Every row comes from one small tree of marks. The marks that hang from a mark follow it in brackets, in alphabetical order. Every link used is in the known rows. Which tree was each row made from?
Known rows:
W{E{R}}: [-0.27 -0.23 -0.09  0.12  0.11  0.56  0.13  1.92  0.56 -1.85  0.16 -0.23
 -0.05 -0.62 -0.68  1.09  0.27  0.10  0.91  0.45]
P{N{R}}: [ 0.11 -0.71  0.02 -0.84 -0.81  1.34 -0.55  3.22  0.54 -0.93  0.07 -0.23
  0.50  0.58 -1.45 -1.27  0.30 -0.89  1.36  0.40]
P{N{R{E{S}}}}: [-0.03 -0.79  0.01 -0.29 -1.02 -0.07  0.31  1.05  0.26 -0.32 -0.49 -0.06
  0.34  0.92 -1.37 -0.76  1.09 -1.51  0.57  0.59]
Y{E{G}}: [-0.52  0.10  0.49 -1.69  0.01  2.09  0.09 -1.87  0.54 -0.78 -0.20 -0.69
  0.28 -1.87 -0.52 -0.86 -0.82  1.14 -4.71 -0.68]
R{E{S}}: [ 0.59 -0.71  0.06 -0.21 -0.09 -0.49  0.22 -0.91  0.00 -0.47  0.28 -0.35
  0.35  0.23 -0.02  0.40  0.89 -0.60 -4.65  0.73]
N{R{E{G Y}}}: [-0.52  0.82 -0.17 -0.44 -1.21  0.73  0.85 -1.94  1.25  0.38  0.73  0.54
 -0.17 -1.42 -1.33  2.26  1.37 -0.14 -3.17 -0.17]
K{E{A G Y}}: [ 0.18  1.56 -0.08  0.52  0.66  0.83 -0.52  0.51  0.39 -0.02  0.36  0.37
  0.16 -1.28  0.48  2.93 -0.56  2.40  2.50 -0.52]
P{N}: [-0.24 -1.01 -0.03 -0.87 -0.15  1.20 -1.05  4.89 -0.07 -1.15  0.05 -0.71
  1.01  1.10 -0.86 -0.79  0.04 -0.41 -0.74  0.68]
E{A G R{N}}: [-1.94  0.57 -0.12 -1.76  1.21  0.59  0.06 -0.13  0.59  0.19 -0.09  0.30
 -1.05  0.81  0.58 -2.09 -0.84 -0.46  4.15 -1.46]
R{E}: [-0.09 -0.81 -0.21 -1.48 -0.20  0.95  0.23 -0.86  0.72 -1.18  0.57 -0.44
  0.57 -0.25 -0.48  1.61  1.36  0.29 -6.92  0.94]
E{R{N} S}: [ 0.53 -0.24  0.36  0.90  0.74 -0.93 -0.76  1.76 -0.34 -0.19 -0.03 -0.25
 -0.91  1.15 -0.05 -4.52 -0.46 -2.82  5.34 -0.36]
Y{E{R}}: [-0.16 -0.19  0.08  0.01 -0.01  1.17  0.02 -1.52  0.61 -1.12 -0.60 -0.75
  0.37 -0.70 -0.90 -3.95 -0.83  0.00 -3.62 -0.02]
Y{E}: [ 0.81 -0.67  0.31 -0.96  0.04  1.36 -0.46 -1.93  0.18 -1.28 -0.02 -0.92
  0.80 -1.48 -0.53 -2.15 -0.11  1.14 -4.88  0.13]
E{A G S}: [-0.16  0.42  0.21 -0.87  0.86 -0.43 -0.12 -0.33 -0.29  0.73  0.18  0.18
 -0.17  0.48  1.48 -0.59 -1.42  0.50 -0.10 -1.03]
E{G R S W Y}: [-0.68  0.86  0.03  2.05 -0.50 -1.10  0.27  2.29 -0.67  2.11 -0.01  0.46
 -0.81  1.32  0.53 -0.36 -1.49 -2.23  0.17 -0.14]
Y{E{G W}}: [-0.53 -0.61  0.51 -2.21 -0.21  2.03  0.47 -2.37  0.03 -0.06 -0.37 -0.55
 -0.06 -1.14  0.29  0.63 -0.84  1.02 -5.92 -0.08]
Y{E{G S W}}: [ 0.13 -0.49  0.73 -0.90 -0.12  0.63  0.43 -2.35 -0.68  0.66 -0.63 -0.44
 -0.33 -0.71  0.73 -0.56 -1.25  0.10 -3.77 -0.27]
W{E{A G Y}}: [-0.57  0.73 -0.34 -0.28  0.31 -0.45  0.01  0.12 -0.23 -0.10  0.85  0.45
  0.28 -1.53  0.47  4.09  0.67  2.56  1.97 -0.70]
K{E{R W Y}}: [ 0.74  0.53 -0.13  2.16 -0.14  0.68 -0.40  2.32  0.21 -0.21 -0.02  0.11
 -0.25  0.07 -0.10  1.63 -0.54 -0.15  1.32  1.15]
K{E{S W Y}}: [ 2.34  0.12  0.36  2.46 -0.02 -0.59 -0.92  1.75 -0.91  0.36  0.28  0.02
 -0.07 -0.26  0.71  2.43 -0.27  0.11  2.32  1.07]
K{E{S}}: [ 2.11  0.20  0.64  1.28  0.59  0.66 -0.91  1.87  0.08 -1.25  0.07 -0.41
 -0.01 -0.79  0.14  0.57 -0.74  0.21  2.52  0.56]
W{E}: [ 0.68 -0.72  0.14 -0.75  0.20  0.76 -0.39  1.50  0.11 -2.02  0.79 -0.41
  0.39 -1.38 -0.32  2.97  0.91  1.25 -0.28  0.56]
P{N{R{E{A Y}}}}: [-0.45 -0.35 -0.71 -0.32 -0.99 -0.50  0.23  0.16  0.25  0.23 -0.05  0.37
  0.90  0.80 -1.12  0.19  1.78  0.25  0.48  0.36]

Write each row's tree:
[ 0.26  0.82  0.30  1.48 -0.13 -1.17 -0.23  1.98 -0.73  0.07  0.68  0.20
 -0.09 -1.59 -0.12  3.16  0.27  0.43  3.26 -0.51]
W{E{G S Y}}
[-1.08  0.23 -0.06 -0.94  0.02  0.15  0.05 -0.86  0.10  0.28  0.80  0.10
 -0.37 -1.01 -0.70  2.36  2.11 -0.41  0.14 -0.53]
R{E{G Y} N}
[ 0.68  0.24  0.11  2.68  0.31 -2.38 -0.60  1.94 -1.02 -0.21  0.31  0.17
 -0.65 -0.44 -0.49 -0.59  1.09 -1.35  8.96 -0.30]
W{E{R{N} S Y}}
[-0.02 -1.39  0.01 -0.63 -1.24 -0.11  0.58  0.68 -0.13  0.28 -0.60  0.06
  0.06  1.53 -0.70  0.45  1.16 -1.59 -0.59  1.09]
P{N{R{E{S W}}}}
[ 0.07 -0.50 -0.23  0.91 -0.04 -0.59 -0.74  1.80 -0.67  0.83  0.51  0.13
 -0.69  1.17  0.06 -1.08  0.60 -1.94  2.74  0.46]
E{R{N} W Y}
[-0.90 -0.65 -0.14 -1.98  0.21 -0.60  1.25 -3.22 -0.33  1.29 -0.21  0.37
 -0.36  1.06  1.78  2.75  0.09  0.49 -4.88  0.16]
R{E{A G S W}}
[ 0.10  0.86 -0.05  1.12  0.43 -1.94  0.00  0.15 -0.93  0.57  0.57  0.55
  0.04 -1.01  0.90  2.81  0.21  1.66  4.23 -0.89]
W{E{A G S Y}}
[-0.33 -0.35 -0.44  0.12 -1.41  0.19  0.08  1.49  0.41 -0.14  0.07  0.09
  0.78  0.37 -1.93  0.43  1.80 -0.72 -0.40  0.66]
P{N{R{E{Y}}}}
[ 1.29 -1.28  0.20 -0.60  0.45 -0.97  0.01 -4.22 -1.21  0.64 -0.60 -0.36
  0.32  0.22  1.76 -2.22 -0.66  1.36 -3.13  0.12]
Y{E{A S W}}
[-0.52  1.06 -0.39 -0.29  0.34 -0.09 -0.46  0.26 -0.06  0.93  0.93  0.40
  0.44 -0.25  0.72  1.07 -0.32  1.61 -1.21 -0.92]
E{A G Y}
[ 1.12  0.71  0.38  2.12  0.51  0.47 -0.40  2.26  0.49 -1.11 -0.54 -0.22
 -0.42  0.02 -0.24 -1.38 -1.40 -0.94  3.82  0.44]
K{E{R S}}
[ 0.53  0.11 -0.65 -0.20 -0.75 -0.60  0.52 -3.69  0.70  0.36  0.75  0.64
  0.38 -0.58 -0.41  0.85  1.93  0.97 -2.51  0.15]
N{R{E{A Y}}}
[-1.60  0.80 -0.67  0.12  0.01 -0.35  0.47  0.32 -0.12  1.90  0.11  0.73
 -0.43  1.40  1.17  0.62 -1.08  0.21 -1.34 -0.36]
E{A G R W Y}
[-0.37  1.51  0.17  0.94  1.04  0.38  0.28  0.42  0.63 -0.07 -0.89  0.35
 -0.78  0.20  0.83 -0.56 -2.17  0.27  4.83 -0.75]
K{E{A G R S}}
[ 0.42 -1.41 -0.32 -1.20  0.23 -1.31  0.68 -3.29 -0.69  0.77 -0.03  0.13
  0.12  1.46  1.78  1.54  0.81  0.49 -5.12  0.93]
R{E{A S W}}
[ 0.79 -0.35  0.06  2.33  0.07 -2.29 -0.75  1.84 -1.48  1.63  0.19  0.25
 -0.99  1.69  0.56 -2.51  0.09 -2.93  5.17  0.22]
E{R{N} S W Y}
[ 0.14  0.22  0.74 -0.42  0.12  0.68  0.11 -1.93 -0.18 -0.05 -0.47 -0.59
  0.03 -1.42 -0.06 -2.16 -1.22  0.28 -2.50 -0.87]
Y{E{G S}}
[-0.59  0.75 -0.41  0.30  0.07 -1.72  0.60 -2.22 -0.37  1.45  0.30  0.51
  0.27  0.13  0.76  1.53  0.60  0.73 -2.47 -0.55]
R{E{A G S Y}}
[ 0.57  1.01  0.43  0.02  1.12  0.56 -0.23  0.07  0.21 -0.21 -0.32  0.18
 -0.39 -0.64  1.21  1.36 -1.56  1.45  3.62 -0.62]
K{E{A G S}}
[-0.17 -0.77 -0.32 -0.64 -0.58 -0.72  0.43 -0.42  0.07  0.11 -0.63  0.23
  0.46  1.34 -0.52 -1.03  1.08 -0.49  1.18  0.28]
P{N{R{E{A S}}}}
[-0.27 -0.42 -0.12 -0.93  1.00  0.08 -0.15 -3.72  0.03 -0.55 -0.74 -0.39
 -0.14 -0.22  0.13 -5.03 -0.07  0.61  1.97 -0.86]
Y{E{A R{N}}}
[-0.13  0.70 -0.87  1.45  0.28 -1.15 -0.54  0.76  0.02  0.50  0.48  0.30
  0.54  1.03  0.33 -2.50 -0.38  0.30 -0.15 -0.16]
E{A R Y}
[ 0.36 -0.76 -0.06  0.25  0.39 -1.11  0.50 -3.74 -0.82  0.80 -1.24 -0.18
 -0.11  1.02  1.36 -4.11 -1.27  0.19 -1.73 -0.01]
Y{E{A R S W}}
[-1.65 -0.23 -0.07 -1.88 -1.09  1.62  0.81  1.16  1.10 -0.48 -0.38  0.07
  0.17  0.24 -1.73  1.28  0.85 -0.78 -1.05  0.12]
P{N{R{E{G}}}}
[-0.20  1.46  0.56  1.42  0.52  1.15  0.14  2.27  0.85 -0.61 -0.73  0.01
 -0.92 -0.30 -0.22 -0.09 -2.11 -0.95  3.91 -0.36]
K{E{G R S}}
[-0.55 -0.85 -0.21 -1.28 -1.09  1.11  0.35  1.05  0.82 -0.90 -0.24 -0.13
  0.54  0.55 -1.72  0.27  1.42 -0.75 -1.30  0.75]
P{N{R{E}}}
